(in the rows, 128 means zero)
Known rows, with every way that one mark hangs from another:
{nosez binil vudit}: [119 151 139 154 180 196 113 129 110 168  91 117  86 173 158 151  80 180
 124 119 136 134 154  92 111 162 112  96 103 174  76 151 126 100 144 115
 131 127 144 118 116 104 126 162  98  86 111 151 120 148  98 111 176 105
 106 115]
{vigiti {faru {nonunov {gukis tumov} ludu nemusok nosez}}}: [ 95  90 166 100  85  86  69 157 143  66 177  86 147 126 121 191 135  99
 151 144 134 162 160 143 120 180 139 102 107 114 171  93 112 137 118 154
  72 132  99 122 193  86 109 123 226 163  75 183  72 132 191 106 149 131
 172 106]
{gukis ludu {nonunov nemusok {nosez faru vudit}} tumov}: [157 130 138 107 126 171  67 129 179 149 101 106 162 155  78 157 123 172
 107 107 138 114 150 106 126 201 131 115 102 135 135 158 162 143 130 109
  97  72 111  98 165  76  91 104 165 114  46 196 116 119 145  96 125 109
 149  82]
{vudit {nosez binil {faru vigiti} {gukis ludu} nemusok}}: [215 127 136 128 166 183  78 177 150 213  59 120 104 164  82 193 151 142
 132  53  88  92 136 112 136 114 151 159 100 131  81 188 102 131  93 134
 161 131 137 141  93 139 169 152 119 124 130 130 158 134 109 119 137 149
 136  73]
{gukis nonunov}: [133 145 128  96 131 139 151 157 145 147 153 138 126 144 165 131  81 164
 127 170 136 145 139 109 147 203  71 104  97 157 118  96 142  94 174 112
 107 104 153 111 118 160 126 153 100 120  97 161  84 137 118 108 167  76
 117 113]
{vudit nosez}: [146 127 145 110 162 134 155 170 132 143 174 119  70 144 167 143  84 160
 141 163 136 150 114 113 129 186 100 103 109 154 123 113 114  68 161 118
 134 132 148 136  97 130 148 171  73 124 118 170  86 140  95 117 178  82
 110 119]
{vigiti {faru {nonunov gukis}}}: [106 102 152  98 133 126 109 173 143 118 174 139 133 154 154 167 131 143
 150 153 113 166 185 126 127 207  90 117 109 147 118  77 113 104 141 130
  69 144 134 112 137 130 124 173 134 134 125 154  99 131 127 102 148 102
 146 115]
{ludu {gukis nonunov {nosez vudit}}}: [152  89 142 109 163 140  93 149 146 141 127 142 135 138 123 101 123 178
 111 137 142 126 148  84 139 176 108 114 115 195 107 108 161 114 167 134
  92 119 159  98 148 109 117 162  75 135  99 161  93 141 102 108 155 102
 105 129]
{tumov {gukis ludu nonunov}}: [161 112 126  82 126 110 142 179 158 145 153 134 116 134 133 137  95 185
 115 178 134 122 135 134 143 218  56  98  94 181 128 111 163  97 158  86
  93  83 147 132  90 138 124 135 108 115  63 151  85 130 154  83 138  82
 104 114]
{ludu {nonunov nosez}}: [ 74 134 119 115 142 150 147 140 105 155 183 131  98 142 157 165  83 131
 150 131 140 146 135 132 139 200  98  99  79 139 119 126 137  99 155 128
 102 146 141 121 142 124 131 164 118 138 109 163 137 145 128 114 150  77
  86 104]
{gukis ludu {nosez nemusok}}: [142 110 100  71 155 138 110 155 161 154 158 124  81 135  98 143 122 163
  90 135 149 111 123 137 117 141 107 147  85 169 143  92 128 120 124 132
 107 100 148 150 104 129 132 157 111 133 103 139  94 140 112  77 135  95
 102 105]
{vudit {nosez {faru vigiti} gukis nemusok nonunov}}: [185 117 120 115 155 159  94 160 128 213  62  99 121 166  83 192 155 110
 128  63  44 112 139  98 178 135 130 166 120 103  87 204  92 129  93 149
 149 154 104 127 111 163 166 190 104 124 161 160 168 135 114 162 122 143
 128  80]
{nosez {faru vigiti} nemusok {nonunov gukis ludu} vudit}: [154 104 117 135 153 146  28 126  86 169  63  75 137 170  88 200 172 116
  90 104  46 124 190  98 137 116 156 143 139 118  90 211 100 162  74 151
 103 135  84 121 173 118 109 150 179 103 151 174 180 144 127 146 120 160
 140  98]
{nemusok {nonunov ludu}}: [126 117 103 105 136 123 114 165 119 112 171 100 126 141 161 143  48 164
 129 173 147 150 126 132 131 148 103 123  93 140 146  89 145 100 148 107
 106 110 160 137 133 164 117 146 136 120 104 160  77 152 144 121 200  68
 103 110]
{gukis {nonunov ludu} tumov}: [145 118 145 111 119 122 129 145 148 124 151 114 156 121 142 137  65 149
 133 179 149 140 101 137 144 205  85  90 103 148 168 101 141 114 161 112
 101  83 152 131 133 160  97 127 152 121  72 186  77 134 137 119 190 101
 128 113]
{vudit {nosez faru}}: [151 132 145 125 163 152 121 177 142 174 145 114 109 153 148 146  85 170
 139 136 131 138 128  99 121 174 109 120 125 137 127 130 117  82 140 116
 134 143 126 138 114 128 150 158  69 118 130 180 107 135  80 123 173 100
 108 113]
{ludu {gukis tumov}}: [122 103 174 108 181 133 135 146 119 151 155 133 141 130 131 130  66 147
 122 133 145 152 132 111 140 207  98  83  90 160 147 105 139  87 169 100
 100 127 164 127 150 127 129 172  93 142 107 140 142 131 113 123 163  87
 100 127]
{nonunov {gukis ludu {nosez binil faru}} nemusok}: [168 120 134 113 116 154  89 176 178 164 117  83 101 141  81 162 133 154
 101 107 139 124 172 119 120 136 147 140 109 168 151 110 113 111  97 137
 120 139 106 128 165  89 123 101 135 147  88 170  67 150 105  66 137 106
 139 120]
{faru {nonunov gukis} vigiti}: [141 101 179  91 121 119 123 158  98 159 157 118 128 153 148 168 131 127
 167 154  91 153 175 124 140 209  63 131 123 136  81 126 107  97 138 151
 101 148 131 121 146 139 105 185 113 139 131 131 125 128 132 104 163 123
 179 103]
{nonunov {gukis {nosez binil}}}: [131 122 142 123 133 149 125 142 154 163 125 103 100 141 139 152 106 142
 115 138 155 133 155 128 120 164 113 110 109 175 128 104 115  90 138 158
 116 147 140 124 138 108 132 156 114 131 103 163  69 160  93  98 161 100
 117 122]
{nonunov ludu nemusok nosez}: [110 141 132  82 110  93 110 145  97 101 185  73  77 134 151 171  98 130
 125 149 144 140 138 118 130 133 122  94  97 117 132 110 126 116 126 150
 119 134 112 149 173  90 128 109 170 147  89 177  78 151 163 110 175 103
 111 118]
{vudit {nosez {faru vigiti} nemusok}}: [180 123 153 111 177 141 100 190 116 195 111 117 114 158 129 173 133 131
 130 114  82 112 150 110 120 155 122 155 130 123  98 174  97 116 115 131
 142 135 130 139 124 132 158 162  95 126 142 141 137 128 105 130 148 121
 116  96]
{gukis ludu {nonunov nemusok {nosez vudit}} tumov}: [138 116 129 105 121 167 100 119 169 118 132 117 128 138  85 150 123 160
 116 130 152 128 135 112 126 205 120 111  85 150 129 131 163 126 147 119
  99  63 118  99 150  72  90 109 159 129  30 184  88 119 153  89 127  92
 151  90]
{nonunov ludu {nosez {faru vigiti} gukis nemusok vudit}}: [159 138 136 116 167 162  17 102  83 174  78  62 137 172  98 209 167 139
 105  51  93  77 161  96 122  75 149 150 119  97  66 215 120 181  84 161
 105 164 105 137 166  92 118 125 186  95 128 165 180 137 149 151 128 187
 126  67]
{ludu gukis}: [118 121 153  95 183 116 132 161  98 141 163 135 102 138 156 140  80 161
 121 143 134 154 142  95 144 175  94  93  89 164 132  98 137  87 157 116
 100 142 156 133 139 124 143 178  79 146 129 134 143 142 114 116 176  82
  87 133]
{nosez faru {gukis ludu tumov} nemusok nonunov vudit}: [150 110 111 141 190 236  60  99 162 208  31  98 143 175  32 188 133 154
  80  37  99  97 148  97 158 137 142 147  83 129 120 201 120 159  85 103
 108 105 102 127  99 133 107 172 139  77 121 169 197 133 115 142 100 132
 116  75]
{nonunov gukis {nosez binil faru nemusok vudit}}: [109 138 134 173 185 202  42 119 124 183  65  68 105 191 118 189 155 134
  86  66 116 106 210  99 121 122 176 116  96 120  71 210  99 133  94 158
 116 156 115 114 174  38 130 139 167  93 109 198 166 149 114 128 118 143
 107  94]
{vigiti faru}: [ 97 136 121  84 152 122 120 156 128 133 168 141 119 151 172 157  80 169
 122 160 133 148 160 118 106 183  92 107  96 166 139  80 132 111 153  98
  82 145 151 133 124 139 156 169 122 124 123 146  96 141 125 104 153  86
  94 124]
{faru {nonunov gukis}}: [124 111 165 103 137 143 134 161 119 146 168 105  98 153 146 154 114 139
 144 150 110 166 171 117 152 201  76 107 105 139 112 101 110  83 144 142
 100 142 131 122 130 140 105 181 105 137 129 164 104 136 118 106 168 105
 155 116]
{ludu {gukis tumov} {nonunov nemusok}}: [ 93 101 181 131 171 130 140 166 107 145 150 169 141 108 117 137  82 111
 128 101 122 174 118 116 158 212 118  87  81 161 147 116 143  92 166 104
 115 121 148 113 164 114 132 144 111 191 114 137 147 131 142 123 152  63
 102 141]

Rows:
[113 120  85  99 123 113 110 143 123 106 188  82 124 139 161 141  63 144
 136 170 165 135 128 131 131 149 115 120  79 125 141 102 153 111 141 125
 100 120 138 133 163 130 124 148 163 123  83 174  75 157 158 131 194  83
 103 101] : {nemusok {nonunov ludu nosez}}
[158  92 137  89 144 125  76 196 178 182 123 117 130 139  80 145 138 163
 123 114 110  93 161 126 134 151  84 158 113 169 113 132 129 143  94 121
  99 108 113 142 105 119 131 155  95 108 102 137 112 127 130  96 140 146
 110 103] : {tumov {gukis ludu {nosez {faru nonunov} nemusok}}}
[ 83  91 150  95 139 104  34 158 105  65 165 113 133 139 134 174 143 136
 142 111 120 150 167  80 117 127 140  89 109 143 103 111 136 148 113 158
  76 149 101 115 206  72 133 133 183 146 109 157 127 132 182 115 175 149
 135 123] : {vigiti {faru {nonunov {ludu gukis} nemusok {nosez vudit}}}}
[148 148 110 130 101 123  84 160 104 179  69  75 125 143 115 199  94 114
 145 115  63 138 167  97 141 135 132 127 133 129 129 178  99 140  80 141
 147 125  72 132 179 140 145 128 169 135 131 155 132 149 151 133 174 146
 146 117] : {nosez binil {faru vigiti} {nonunov ludu nemusok}}
[168  97 150  97 113 161 103 143 199 136 124 135 144 130  68 126 125 174
 106 145 158 118 129 120 112 201 104 133 111 187 146 103 160 128 152 114
 106  56 144 102 118  98  92 109 129 139  45 171  50 119 132  72 128  96
 146 101] : {gukis ludu {nonunov nemusok} {nosez vudit} tumov}
[ 80 120 123 123 195 149  78 156 104 175 127 144 143 149 116 162 125 118
 110  62 114 133 158 105 165 142 160 126  67 125  99 165 135 125 120 128
  99 161 140 125 184 100 145 153 121 153 136 155 203 140 130 137 125 102
  62 106] : {ludu gukis {nonunov {nosez faru nemusok}}}
[ 95 118  92 134 185 181 102 118 113 170  88 110  89 183 108 163 128 137
  88 110  92 130 165  92 144 146 124 117  99 158  91 181 111 124 112 131
 124 111 110 119 113 118 129 193 112  90 138 167 162 141 112 139 129 110
  86 102] : {nosez nemusok nonunov vudit}
[118 150 146 162 135 174  83 143  93 197  78 123 139 159 116 199 133 129
 154  60  82 131 183  92 119 165 145 125 116 134  61 206 133 141 110 135
 129 146 102  95 191  77 131 115 152 138 110 149 171 139 139 126 129 132
 122  92] : {ludu {nonunov nemusok {nosez binil {faru vigiti} vudit}}}
[125 130 139 166 180 147  33 140 121 155  73  81 162 134 111 169  92 123
 100  72 133 112 146 114 146 122 182  93  77 119 148 172 119 135  96 141
 124 138 118 136 197  89 137 124 191 128  96 171 164 146 147 144 167 152
  97 106] : {nonunov {ludu {gukis tumov}} {nosez binil faru nemusok}}
[128 116 182 117 139 134 139 135 130 129 149  97 111 137 123 169 104 117
 100 137 137 164 154 128 126 193 115  99 101 138 152 107 107  92 152 115
 108 122 129 128 156  98 116 137 137 155  89 172  92 130 136 111 136  73
 140 133] : {nonunov {gukis tumov} nemusok}
[152 121 171  92  93 125 101 117 116 142 138  79 158 129 121 196 114 113
 187 117 119 118 102 131 153 190  75 122 110 100 115 144 125 140 131 159
 101 129 114 133 163 142  98 156 173 138 102 148 140 134 171 144 168 181
 179  65] : {faru {nonunov ludu {nosez {gukis tumov}}} vigiti}
[150 129 139 103 116  82 126 175 135 120 158 107 120 122 167 139  85 158
 119 188 135 125 140 128 145 184  68  80 110 165 124 114 150 109 155 106
 102 100 143 140 114 137 118 123 136 109  78 173  75 141 170 119 179 106
  98 125] : {tumov {gukis {nonunov ludu}}}
[131  86 130  92  94 126  89 200 199 110 145 134 113 135  95 177 151 138
 148 129 125 148 184 135 108 163 136 136 107 184 140  57 117 120 101 148
  88 127 118 109 146 104 130 141 166 162  85 146  46 142 143  54 144 114
 170 121] : {vigiti {faru {nonunov {gukis ludu {nosez binil}} nemusok}}}
[126 135 134  90 118  98 143 155 149 140 151 102 126 137 168 150 105 150
 120 173 150 116 157 130 151 221  71  92 102 150 111 136 160 112 162 118
  91 117 134 120 135 105 142 139 119 113  61 170  90 130 175 126 143  96
  88 113] : {tumov {gukis {nonunov nosez}}}
[195  87 182  91 110 120  98 215 141 155 152 116 114 150  88 176 168 138
 165 116  67 147 164 108 127 185 116 157 141 125 114 133 102  95 111 145
 123 133  99 127 156 117 117 132 117 171 118 158 103 117 131  85 149 133
 208 100] : {vudit {nosez {faru {nonunov {gukis ludu} nemusok} vigiti}}}
[160 161 151 131 144 154 105 161 112 213  81 107 137 160 153 173  87 157
 152 117  93 128 165 104 120 179  90 125 116 140  96 167 122 114 124 115
 126 139 134 126 151 142 142 157 115 109 127 123 149 141 107 118 167 126
 128 105] : {nosez binil {faru vigiti}}
[ 94  87 167  96 118  75  72 169 129  74 174 122 172 113 127 170 113 110
 152 120 134 161 143 121 133 175 135  88  92 133 161  83 136 136 127 146
  72 132 113 122 209  97 128 135 197 174  91 158 101 125 195 120 172 135
 143 124] : {vigiti {faru {nonunov {ludu {gukis tumov}} nemusok nosez}}}
[152  84 116 121 177 147  36 139 113 203  48 113 159 158  70 156 175 133
 100  83  58 104 175  70 131 134 139 159 132 161  88 176 122 165  92 151
 101 145 104 106 173 110 140 192  96 121 155 137 189 137 105 145 110 155
  99 105] : {ludu {gukis {nosez {faru vigiti} nemusok nonunov vudit}}}
[122  95 113 131 119 126 119 129 134 134 138  71 119 133 113 171  88 119
 118 162 118 156 135 140 151 192 125  92 106 124 182 125 109 102 128 139
 101 117 109 130 149 148  98 156 169 132 101 193 118 151 129 134 160 106
 136 118] : {nosez {nonunov {gukis tumov} ludu}}
[139 146 145 135 148 155  71 128 117 193  75  78 129 169 126 205 157 101
 110  85  91 112 205 121 132 142 162 137 107 108  81 199  95 134  93 157
 120 162 116 118 189  86 140 143 172 132 116 158 159 144 138 119 126 145
 125  84] : {nonunov gukis {nosez binil {faru vigiti} nemusok}}
[108  89  95 113 124 111 101 141 116  92 188  62 117 145 151 154  91 124
 131 168 154 144 156 140 138 158 132 117  89 119 146 105 144  97 131 150
  92 143 135 132 176 111 104 145 186 133  87 189  74 158 160 123 174  78
 122  98] : {nemusok {nonunov gukis ludu nosez}}
[179  90 171 111  95 156 121 169 178 174 115 122 157 128  81 167 129 139
 178 141 117 125 147 143 108 230  88 150 118 175 135 115 122 113 123 148
 116 102 139 112 147 135  94 159 141 151  80 127  89 134 119  81 153 150
 202  86] : {faru {nonunov {gukis ludu {nosez binil} tumov}} vigiti}
[132  83 127 104 124 145 134 136 151 134 142  90 103 141  59 166 118 129
 107 135 122 166 156 138 150 210 122 114  87 141 174 118 118 102 114 120
 108  86  98 122 142 119 108 148 152 155  84 176 101 135 134 100 118  75
 154 115] : {nosez {nonunov {gukis ludu tumov} nemusok}}
[135  98 101 120  97 121 114 130 162 143 132  81 143 107 104 153  78 141
 130 165 144 126 102 138 130 182  96 107 121 161 187 104 127 123 133 138
 106  98 110 132 130 152 105 166 132 129  95 181  77 156 116 131 158 114
 113 118] : {gukis {nosez {nonunov ludu}} tumov}
[121 153  95 134 130 138 104 146 142 129 103  96 124 144 147 168 106 123
 116 134 141 111 142 128 150 127 140  99  72 133 107 149 125 127 121 161
 139 108 134 123 150 109 125 116 199 117  72 191  84 151 167 121 174 133
 108  97] : {gukis {nonunov ludu {nosez binil nemusok}}}
[141  95 105 128 117 110 118 164 127 120 160  78  76 141 127 167 114 126
 120 163 107 156 121 119 150 159 128 103 118 132 146 129 104  75 132 162
 129 136 108 140 133 133 127 171 137 141 123 211  88 157 108 138 165 105
 137 125] : {vudit {nosez {nonunov gukis ludu}}}
[144 114 131 157 135 147  89 161 164 193  46  92 160 126  71 140  95 119
 111  77 109 138 151  95 148 174 151 109 112 160 172 143 121 122 106 142
 132 130 102 103 192 103 146 158 112 156 109 164 123 147 118 133 144 117
 110 128] : {ludu {gukis {nosez binil faru {nonunov nemusok}} tumov}}
[162 132 146 134 179 185 101 160 140 187  97  99 103 161 118 162 130 143
 101  66 108 108 132  98 153 111 148 138 100 111 103 165  93 111 119 135
 142 167 139 145  98 128 160 152  92 107 154 172 144 134 100 144 141 114
  97 100] : {vudit {nosez faru gukis nemusok}}
[159 154 167 125 131 153 107 170 122 214  84 119 156 155 145 172  98 146
 175 112  78 131 174  96 132 198  69 130 124 140  83 161 108 116 116 127
 129 139 117 114 145 160 133 170 107 112 138 114 148 130 120 121 196 149
 157  93] : {nosez binil {faru nonunov vigiti}}
[138  78 148 146 151 156  60 132 151 178  65 105 165 139  54 140 118 143
  99  82 104 127 162  78 135 171 143 125 131 164 145 155 134 142 116 128
 104 129  91  97 185  91 128 150 101 139 122 172 148 134 105 132 115 119
 113 129] : {ludu {gukis {nosez faru {nonunov nemusok} vudit} tumov}}
[130 161 144 163 174 206  80 135 132 196  70 101 111 175 143 159  77 188
 125  97 121 126 168  78 114 143 117 109 115 156  86 176 119 110 124 110
 125 134 129 117 139 104 130 147 105  75 122 165 153 146  83 120 169 125
 100 108] : {nosez binil faru vudit}
[152 133 132  60 123 128 138 174 153 125 166 141  98 138 118 136 111 154
 117 158 137 150 145 122 148 189  99 116  81 156 138  78 146 101 149 109
 108  77 139 119 115 130 118 118 127 145  67 154  63 126 147  77 153  65
 137 112] : {gukis ludu {nonunov nemusok}}
[146 134 139  80 105  95 119 160 122 106 162 112 112 127 149 150  98 141
 120 164 131 151 135 116 145 159  97  96 100 147 136  95 132 107 148 133
 117  99 129 131 143 134 114 102 156 147  87 185  52 135 168 100 181  81
 137 134] : {gukis {nonunov ludu nemusok}}
[125 114 131  68 126 122 112 141 131 116 202  94  68 149 111 174 137 129
 110 140 150 143 165 127 138 167 140 116  73 127 144 102 122  98 123 146
  91 130 109 136 160  68 118 119 163 159  74 170  88 139 158  78 127  85
 139 109] : {nonunov {gukis ludu} nemusok nosez}
[160 155 144  77 137 144  86 122 106 194 124  79 144 156 130 196 134 142
 141  89 114  95 148 103 150 171  95 139 107  94  94 159 127 144 123 138
  97 180 113 134 162 123 148 153 127 116 128 144 161 137 130 135 135 136
 125  80] : {nonunov {nosez {faru vigiti} gukis}}
[159 122 130  70  83  82 114 173 160 105 159 110 126 107 127 131 115 146
 116 173 144 137 122 124 134 141 104 116 115 163 152  73 135 128 146 144
 112 102 135 127 147 124 106 101 150 155  72 179  23 142 149  90 166  98
 130 136] : {gukis {nonunov ludu nemusok} nosez}
[ 90 138 128 143 168 199  55 117 144 148  66 116 126 187 121 206 163 133
 131  44 113 118 174  98 126 113 152 123  82 142  52 171 111 157 102 159
 111 157 121  99 125  89 152 163 168  94 118 151 166 139 154 130 137 161
 117  78] : {vigiti {faru {nonunov {nosez binil gukis nemusok vudit}}}}
